Known rows, with every way that one mark hangs from another:
Z(E(J(Y))): [ 25.9   3.7 -16.8  21.3  11.1  20.9 -47.2 -19.3  -7.8  -2.5 -34.0   8.1
  35.3  -3.6 -16.8  14.1  -5.0 -19.5  35.0 -14.7  14.1  -5.8  -8.0   4.1]
Z(E): [ 17.8  15.6  -9.3  27.8   4.0  30.2 -50.3 -12.7  -0.9  -1.8 -39.3  -3.7
  -8.1   0.9  -9.2  28.9 -10.5 -20.4  27.0 -21.0   4.0  -7.2 -12.1   2.2]
P(V(H(Y(J)))): [ 10.7 -10.6 -12.4  35.8  21.7   3.9 -39.6 -13.2   4.8  -3.3 -28.9 -18.4
  -9.7   4.2  -8.1  25.1 -28.8  -8.1  20.8 -10.6  -5.9  -5.1   9.7  18.4]
H(Y(J)): [ 10.5  -6.7 -17.6  31.1  10.4   9.0 -40.4 -16.2   4.8  -0.9 -32.8 -14.5
  -1.5  -0.3 -10.3  26.8 -19.3 -11.2  16.2   4.4   5.0  -9.2  -1.1   4.0]
Y(J(E(Z) K(H(V(P))))): [ 40.3  18.1  -5.8  19.9  27.0 -11.5 -56.3 -18.3   8.7 -11.5 -32.3 -51.7
  12.3  -0.7  -7.2   6.4  -6.3 -13.9   9.9 -38.8   0.9  -8.5  -2.8   8.5]
E(J(K(H(V) R) Y) Z): [ 53.7  22.8 -12.6   9.3  30.0 -18.9 -47.8 -25.5  -4.8 -21.4 -39.8 -54.2
  47.9  -0.9 -18.2  -3.7   9.2   8.7  42.5  -9.1 -15.9  -7.0   3.3   5.9]
E(J(K(H R) Y) Z): [ 49.5  24.9 -16.0   8.2  28.1 -25.6 -47.6 -18.5  -3.0 -21.1 -33.5 -42.9
  18.2  -0.6 -19.0   0.2   7.6   1.6  50.5 -14.9   8.2  -2.9  13.0   6.3]
K(R(Y(J))): [ 27.7   8.1 -17.5  28.7  11.5  23.2 -42.9  -9.3   8.6 -13.1 -37.5 -23.3
 -35.4  -4.9  -5.3  29.1 -13.2 -31.5  45.6 -12.3  -1.2  -2.1  10.8  -8.8]
P(V(H)): [ 28.1  12.7  -6.6  35.3  18.8  20.5 -47.5  -6.5   2.4  -8.8 -30.4 -12.1
 -18.4   4.9   0.2  28.4 -13.9 -10.2  28.2 -13.7 -10.1  -3.9   2.2  17.7]
Z(E(J)): [ 19.7  18.0 -12.8  23.3   9.7  27.6 -50.8 -11.5  -1.7   1.8 -29.4   1.0
  14.2  -1.9 -12.0  19.3  -8.1 -18.7  24.6 -20.2  26.4  -8.7  -9.6   8.1]
V(H(K(R)) P): [ 29.0   8.7   1.3  28.9   9.8  -4.3 -48.7  -9.0  10.4 -10.4 -35.0 -16.3
 -45.5  -0.8   6.0  21.3 -15.9  -0.1  21.0 -15.8   2.7 -14.1   2.7   5.3]
Y(J(E(Z) K(R))): [ 42.8  24.4 -17.9  14.3  25.9   6.9 -50.4 -11.2   7.9 -14.7 -39.6 -52.8
 -12.8   0.5 -15.2   4.6  -8.1  -4.4  30.9 -33.0  23.2  -3.4  35.2   4.7]
K(H(V)): [ 28.8  17.9  -4.1  30.7  12.8  18.7 -47.9 -14.6  -1.2 -13.9 -38.3 -26.5
  21.4   0.3   2.1  32.5   1.4  -4.0  20.4  10.9 -33.4 -10.9 -26.5   5.0]
Y(J(E K(H(V)))): [ 30.0  16.9 -10.1  24.1  23.7  16.5 -52.7  -8.4   6.7 -13.3 -40.4 -42.8
  32.1  -1.1  -9.7  21.7  -7.0  -0.8   8.5  -2.7  -2.9  -6.5  -3.8   8.9]
R(K(H(V)) Y(J(E))): [ 32.9   4.4 -15.1  26.6  24.7  19.4 -51.1  -9.3   6.4 -23.1 -39.2 -26.4
  16.6  -5.1   1.1  25.4   0.5 -30.0  33.7   4.2  -4.4  -5.9 -14.1  -0.6]
Y(J): [ 18.9   6.6 -15.3  31.3  12.7  30.6 -45.2 -12.1   4.2  -5.7 -34.2  -5.3
 -21.5  -1.0  -8.5  24.3 -13.9 -23.3  24.3  -2.2   9.4  -8.7  -4.3   1.7]
V(H(K(R) Y(J(E))) P): [ 18.3 -14.7  -6.5  27.0  14.5 -17.1 -44.4 -11.4  12.1  -7.2 -33.6 -31.9
 -12.1  -3.2   1.9  18.2 -28.5  11.3   3.8 -16.0  12.7 -11.3  23.3  10.4]
V(H(K(J R)) P): [ 22.6  16.0   7.2  20.6   3.9 -27.3 -46.5 -11.4   7.3 -12.5 -29.1 -23.2
 -77.3  -1.4   9.4  19.2 -21.7  13.4  29.2 -22.9  -0.5  -9.8   1.4   3.0]
J(K Y): [ 34.1  11.7 -17.0  23.4  13.3   0.2 -48.1 -14.9   2.7  -8.9 -39.7 -12.2
   9.6   0.8 -16.7  20.1  -3.6 -12.8  31.3   1.2   5.9  -3.4   2.0   1.2]
V(H(K(J(E)) Y) P): [ 20.9  -6.7   1.6  21.3   3.4 -41.7 -46.4 -13.6   4.8  -4.5 -24.6 -22.6
 -24.1  -1.4  10.8  27.1 -23.9  23.8   4.2 -13.4  11.0  -7.5   7.7   9.4]
R(K(H(V Y(J)))): [ 10.8  -1.1 -11.8  26.1  20.7  -5.7 -43.7 -16.5   4.5 -15.0 -39.1 -25.2
  18.8   0.2  -6.8  18.8 -10.3 -10.4  22.9  19.3 -12.6 -16.0 -26.4   5.9]
K(H(V Y) R): [ 21.3  13.3  -6.6  25.5  10.2 -10.2 -40.9 -17.2   0.5 -15.8 -42.6 -52.7
  30.5   0.3   2.1  32.8  -4.9  16.9  21.9  12.5 -42.1 -10.0 -11.2   5.4]
P(V(H(K))): [ 24.7   4.3  -6.1  33.4  19.6  23.0 -48.6  -7.8   0.0  -6.9 -34.9  -9.8
  -7.6   2.9   1.0  25.2 -15.4   1.1  27.5  -4.6   1.3  -7.8   5.8  15.0]
E(J(Y) Z): [ 47.1   3.3 -19.9  17.4  20.2   4.0 -44.6 -25.2  -9.7  -9.5 -28.7  -7.2
  24.9  -2.2 -13.7   4.3   5.8 -13.7  39.9  -6.2  14.3  -6.5   2.9   4.2]

Rows:
[ 32.0  -2.5 -15.3  18.7  29.3 -11.3 -46.3 -21.2  -0.2 -19.6 -39.3 -44.1
  37.6  -0.1  -4.9   7.4  -2.6  -2.8  22.4  -1.8  -5.5 -12.1  -6.4   7.9]	R(K(H(V Y(J(E(Z))))))
[ 28.0  18.7  -7.7  13.7   4.6 -26.4 -39.5 -18.1  -7.1 -28.2 -36.6 -32.0
 -26.2  -1.7   1.7  26.5  -4.3   9.0  52.8   0.0 -29.0   1.9  -4.8  -2.3]	K(H J(Y) R)
[ 37.5   3.2  -8.2  10.2   8.8  -4.5 -43.1 -24.2 -10.7 -20.1 -49.7 -40.6
  37.1  -6.1   6.8  15.5  -6.1  32.3  30.9   9.2 -20.5  -4.5  11.8  -4.4]	H(K(J(E Y) R) V)
[ 41.2  28.9  -7.0  23.6  16.4  -1.0 -50.3 -10.3   9.6 -19.0 -43.5 -53.3
   3.5  -1.5  -6.1  31.7   0.6  -9.1  40.7  -8.3 -28.2  -2.6  -4.4  -3.5]	J(K(H(V) R(Y)))
[ 32.2  -5.1  -2.3  12.2   5.8 -40.1 -47.2 -29.0  -3.9  -2.8 -32.3 -48.2
  23.9  -2.8  10.7  13.1 -13.3  25.3   8.0 -18.9  -3.7 -11.5   1.1   1.4]	H(K(J(E(Z))) V(P) Y)
[ 47.9   4.4 -12.6   4.9  11.4 -18.0 -42.7 -25.6 -13.0 -23.1 -43.1 -43.9
   4.1  -4.0   2.8   6.6  -2.7  25.4  48.6 -12.2  -0.6  -0.6  28.6  -5.1]	H(K(J(E(Z) Y) R))
[ 34.5  16.3  -1.4  13.4   5.7 -37.1 -46.2 -21.2  -5.4 -26.2 -35.4 -49.2
  12.3  -4.4  14.9  22.8  -4.8  11.6  26.3 -16.7 -36.1  -1.6  -8.7   1.6]	K(H(V(P)) J(E Y) R)
[ 20.6  11.7   2.8  21.4   0.9 -13.4 -49.6 -20.7   0.5  -2.8 -34.0 -18.3
 -13.1  -3.5  10.5  21.0 -15.2   3.9  12.7  -7.0  -7.6 -13.5 -22.6  -2.2]	H(K(J) V(P))
[ 30.3   3.8 -16.1  18.1  20.2 -13.8 -41.7 -18.6  -1.1 -19.5 -35.4 -61.1
  10.6  -0.7  -3.9  16.9  -8.4   7.2  30.1 -15.3  -6.2  -3.6  23.1   6.3]	K(H(Y(J(E(Z)))) R)
[ 35.4  12.4  -6.1   8.5  17.4 -41.9 -46.0 -22.6  -6.0 -22.5 -35.1 -52.2
  18.2   1.7   5.8  12.8   1.1  18.4  32.0  -1.8 -13.0  -7.1 -10.2   5.5]	R(K(H(V Y) J(E(Z))))
[ 19.9  25.8  -4.8  17.5  15.4 -45.2 -50.3 -13.1  10.2  -6.6 -28.2 -54.9
  28.5  -0.6  -6.0  17.7  -9.1   6.8  10.5 -11.2  -1.9 -12.7  -8.9  13.7]	E(J(K(H(V(P) Y) R)))
[ 50.9   7.3 -12.7  20.6  25.6  14.4 -46.3 -19.9   0.3 -25.2 -41.7 -61.3
  19.8  -5.4  -1.0  19.1   1.3 -12.8  40.6 -23.0 -28.0  -1.6  10.6  -4.5]	K(H(V) R(Y(J(E(Z)))))
[ 39.5  20.9 -14.7  18.5  27.6   1.9 -52.7 -11.7   3.5 -15.4 -33.5 -44.7
   0.0   0.9 -14.1  11.3  -3.9  -9.6  28.3 -24.3  20.0  -2.2  14.2   7.8]	Y(J(E(Z) K(H)))
[ 16.6  14.2  -9.6  25.2   7.0 -15.2 -42.3 -12.1   1.8 -16.2 -36.7 -43.1
   2.8   1.3   1.9  36.1  -6.5   7.7  30.5   8.3 -20.8  -6.0  -1.3   6.2]	K(H(Y) R)
[ 25.2   1.9   1.6  33.1   8.9   2.1 -51.2 -10.8   9.2  -3.9 -30.6  -0.4
 -36.0  -0.6   3.7  24.4 -14.3  -7.6  13.3 -12.5   8.4 -14.8  -7.9   6.7]	V(H(K) P)
[ 18.4  -8.9  -9.6  28.4   7.8   7.4 -43.7 -23.2  -1.0  -1.0 -44.8 -24.8
  51.8  -1.5  -2.7  26.0 -10.3  17.2   7.8  25.5 -14.2 -17.4 -10.7   2.1]	H(K V Y)
[ 15.7   1.1   4.1  19.2   0.9 -50.4 -42.1 -15.1   7.2  -8.3 -28.6 -31.1
 -55.4  -0.6   7.2  23.5 -27.2  24.9  21.4 -14.5  -4.7 -10.6   6.1   4.7]	V(H(K(J R) Y) P)
[ 22.3  27.9  -1.8  17.3  12.0 -13.9 -48.6 -13.7  -1.6 -22.5 -35.7 -26.4
 -18.5   0.7   6.2  21.5  -0.8  -0.8  39.4   9.0 -15.0  -9.9 -35.0   1.4]	R(K(H(V) J))
[ 51.5  32.0 -13.8  12.4  24.3 -17.5 -51.0 -11.6   6.1 -18.2 -27.8 -51.0
 -10.0  -2.1 -14.2  13.3   6.7 -13.1  57.6 -25.3  15.2   0.5  14.8   2.1]	E(J(K(H R(Y))) Z)
[ 30.6 -24.4  -6.5  25.7  20.1 -19.1 -46.1 -21.5   6.5  -2.8 -28.4 -27.1
  -8.8  -1.5  -2.9   7.5 -21.7   3.2   5.3 -25.5  17.0 -13.1  18.0  10.2]	V(H(K Y(J(E(Z)))) P)
[ 44.9  20.4 -11.0  16.2  21.4  -5.6 -49.7 -14.9  -0.2 -25.8 -50.3 -55.9
  54.4  -1.3  -6.4  20.0   4.5  12.8  26.1   0.9 -27.9  -1.9   7.4   6.5]	J(E K(H(V) R) Y)
[ 55.5  10.3  -7.5   9.4  11.5  -4.5 -46.5 -24.2  -4.4 -19.2 -42.9 -58.9
   5.8  -6.5   9.1  15.8  -1.7  17.0  43.6 -16.7 -14.6  -1.9  19.0 -10.9]	H(K(J(E(Z)) R(Y)) V)
[ 27.4  15.9 -18.3  24.7  19.5  21.9 -52.2  -4.9  10.9  -5.8 -36.5 -23.3
  -3.0  -0.2 -13.0  20.4 -12.7 -13.4  13.5 -11.6  31.0  -3.0  16.7   7.9]	Y(J(E K))
